What can hang from each mark:
fetor: voka
kinid: pebop turuf vubina
voka: fetor vubina
vubina: voka
vuvu: vubina
pebop: kinid popo voka vuvu
popo: pebop turuf
turuf: voka vuvu

Each row was made from one small tree. The marks that hang from a mark follow it in brackets, in alphabetical order. Every link used is in the known rows. Write each row's tree.
In the rows, 128 means zero.
Known rows:
pebop[voka[fetor] vuvu]: [172 170 112 126 152 104 107 138 116 126 170 127 136 137 161 132  93 102
  65 105 159 158]
kinid[pebop turuf]: [145  87 125 113 108 109 103 121 139 133 208 123 167 129 177 163  91 137
 156 131 145 143]
popo[turuf[vuvu[vubina]]]: [176  96 123 123 132 151 125 145 138 166 127 135  98 179 113 134 115 114
 110 108  95 125]
popo[pebop turuf[voka[fetor vubina] vuvu]]: [198  99 148 131 167 156 132 130 154 150  94 121  71 178  97  89 156 123
  85  79 113 114]
vuvu[vubina[voka]]: [166 120 118 129 112 139 136 164 145 129 131 126 143 135 152 142  80 125
 106 122 124 145]
popo[pebop turuf]: [143 118 133  97 131 141 149 167 141 108 123 119 119 159 121 134 115 112
 154 131  99 134]
turuf[voka[vubina] vuvu]: [193 107 152 136 141 141 112 100 131 158 134 128  99 133 136  94 121 125
  87  92 122 107]
kinid[pebop[voka[fetor]] vubina]: [162  90 107 117 121  94  87 126 128 124 198 144 174 122 180 147  87 144
 101 125 173 165]
popo[pebop[kinid[turuf[voka] vubina]]]: [166  57 131 133 132 132 143 131 108 149 166 102 177 142 181 138 111 124
 152 131 119 101]
fetor[voka[vubina]]: [151 126 131 125 124 127 113 126 136 141 164 109 125 128 136  96 111 111
 102 118 127 116]
popo[pebop[voka[vubina] vuvu] turuf]: [170 138 130 127 159 141 140 178 114 132 118 107 113 169 135 142  99  97
  85 109 129 153]
pebop[kinid popo[turuf[vuvu]] voka]: [202 146 119 133 155 128 120 155  97 152 151 134 150 180 141 145 111  85
  90  85 116  98]
pebop[popo[turuf] vuvu[vubina]]: [154 131 122 130 142 147 137 183 113 156 155 124 131 189 142 151  89  99
  88  87 127 141]
kinid[pebop[popo voka] turuf[vuvu[vubina]]]: [184  77 111 154 128 140  98 119 117 163 195 141 173 166 165 188  89 114
 107  87 152 131]
kinid[pebop[popo] turuf[voka[fetor] vuvu[vubina]]]: [191  61 121 158 142 146 100 100 145 176 190 138 145 173 151 146 122 133
  95  63 155 114]
fetor[voka]: [143 134 116 113 123 123 117 127 136 123 175 119 141 116 140 109 107 101
 134 134 107 111]
pebop[kinid popo]: [158 144 131 122 126 112 129 144 104 127 176 110 165 161 165 131  89 115
 106 100 140 105]
kinid[pebop[popo] turuf[vuvu] vubina]: [164  47 124 129 114 120  93  93 109 153 215 141 198 144 181 171 101 143
 137 104 147 133]
kinid[pebop[popo] turuf[voka[fetor vubina] vuvu]]: [199  77 146 154 146 134  86  89 142 173 189 131 139 161 153 127 133 141
  78  52 174 115]
vuvu[vubina[voka[fetor]]]: [172 127 114 132 121 131 128 158 157 133 133 128 132 147 143 132  95 130
  79 106 146 153]
kinid[pebop[popo vuvu] turuf vubina[voka[fetor]]]: [170  88 106 139 128 105 103 140 116 140 214 127 222 139 202 178  87 141
  92  93 181 169]
popo[pebop[kinid voka[vubina] vuvu] turuf]: [184 140 120 135 166 129 148 183  94 145 119  82 124 191 145 137  96  96
  74 110 129 131]

Which tree is each row?
[206  92 126 137 162 131 116 133 110 176 156 138 146 180 145 107 140 119
  79  70 126  90] -> pebop[kinid[vubina] popo[turuf[voka[fetor] vuvu]]]
[169 106 105 128 137 115 160 161  89 117 132  86 190 148 184 142  78 126
 106 140 116 138] -> popo[pebop[kinid[vubina[voka]] vuvu]]
[176  77 118 144 159 120 137 125 101 160 171  91 169 161 182 130 116 121
 104 111 142 118] -> popo[pebop[kinid[turuf[voka[fetor]] vubina] vuvu]]
[200  68 139 146 143 127  86  82 152 176 178 124 119 147 149 119 135 146
  90  80 159 122] -> kinid[pebop turuf[voka[fetor vubina] vuvu]]
[200 117 149 140 150 135 103  95 144 161 134 129  88 147 127  82 137 132
  59  77 143 116] -> turuf[voka[fetor vubina] vuvu]
[171 155 110 150 151 131 115 155 109 144 170 131 144 173 157 150  83  97
  38  72 174 153] -> pebop[popo voka[fetor] vuvu[vubina]]
[185  90 117 146 153 106 113 122  99 183 198 106 170 146 194 129 113 123
  86 102 154 120] -> pebop[kinid[turuf[voka[fetor]] vubina] vuvu]
[162 157 121 131 145 108 132 146  84 135 180  98 167 170 175 135  81 106
  84  96 142 115] -> pebop[kinid popo vuvu]
[187 130 128 125 146 129 127 145 106 152 149 122 140 188 133 130 119 105
 104  87 108  93] -> pebop[kinid popo[turuf[vuvu]]]
[178 124 141 129 173 146 141 161 141 146 112 103  86 177 122 100 133 114
  73  85 132 136] -> popo[pebop[vuvu] turuf[voka[fetor vubina]]]
[188 110 116 137 121 145 133 135 139 143 118 131 132 146 139 138  95 124
  96 113 107 131] -> turuf[vuvu[vubina[voka]]]
[180 147 109 141 150 145 138 198 134 148 135 128 140 185 138 150  99 106
  53  71 143 154] -> pebop[popo[turuf] vuvu[vubina[voka[fetor]]]]
[193  99 126 143 147 146 115 106 148 166 134 139  95 158 126 101 126 125
  76  86 125 112] -> turuf[voka[fetor] vuvu[vubina]]
[180  88 132 146 140 119 111 126 108 171 206 127 188 152 186 132 120 124
  96  81 167 103] -> pebop[kinid[turuf[voka[fetor]] vubina] popo]
[183 123 123 115 152 147 136 148 128 120 110 136 117 160 114 143 120  95
 127 119  89 128] -> popo[pebop[voka] turuf[vuvu]]
[175 159 142 140 138 123  98 140 125 133 166 136 135 153 149 126 104 114
  43  66 192 146] -> pebop[popo voka[fetor vubina]]
[144  97 131 122 112 117 106 128 130 129 218 130 188 142 177 172  91 130
 146 105 158 135] -> kinid[pebop[popo] turuf]
[171  96 148 126 139 142 112 164 140 150 167 132 132 156 147 126 107 129
 106  79 144 119] -> kinid[pebop[popo[turuf[voka[vubina]]]]]
[184  47 111 127 109 116 102 106 128 146 182 136 199 116 184 173  97 150
 143 130 127 146] -> kinid[pebop turuf[vuvu] vubina[voka]]
[192  98 109 133 136 108  80  93 138 146 195 140 154 141 159 160 115 126
 106 103 158 144] -> kinid[pebop[voka[fetor]] turuf[vuvu]]
[192 101 112 131 146 162 151 163 163 135  79 125 105 189  99 134 130 121
  94 100 100 141] -> popo[pebop turuf[vuvu[vubina[voka[fetor]]]]]
[156 149 117 122 148 126 141 149 105 102 141 112 146 140 159 147  83  93
 108 128 125 149] -> popo[pebop[voka vuvu]]
[168  97  98 122 128  94 108 140 126 121 179 122 186 123 190 146  80 153
  86 123 161 175] -> kinid[pebop[vuvu] vubina[voka[fetor]]]
[165 101  96 124 138  89  90 128 107 131 202 132 175 129 190 149  77 135
  79 121 174 174] -> kinid[pebop[voka[fetor] vuvu] vubina]
[184 100 138 114 156 160 145 137 142 132 103 131 101 156 111 112 138 106
 144 111  71 102] -> popo[pebop turuf[voka vuvu]]
[190 136 124 154 148 108 111 141  86 176 183  92 156 158 186 154  87 100
  65 102 166 131] -> pebop[kinid[turuf] voka[vubina] vuvu]
[183 123 108 154 151  99 104 137  74 167 216 117 206 165 202 166  93 104
  60  84 185 137] -> pebop[kinid[turuf vubina] popo voka[fetor] vuvu]
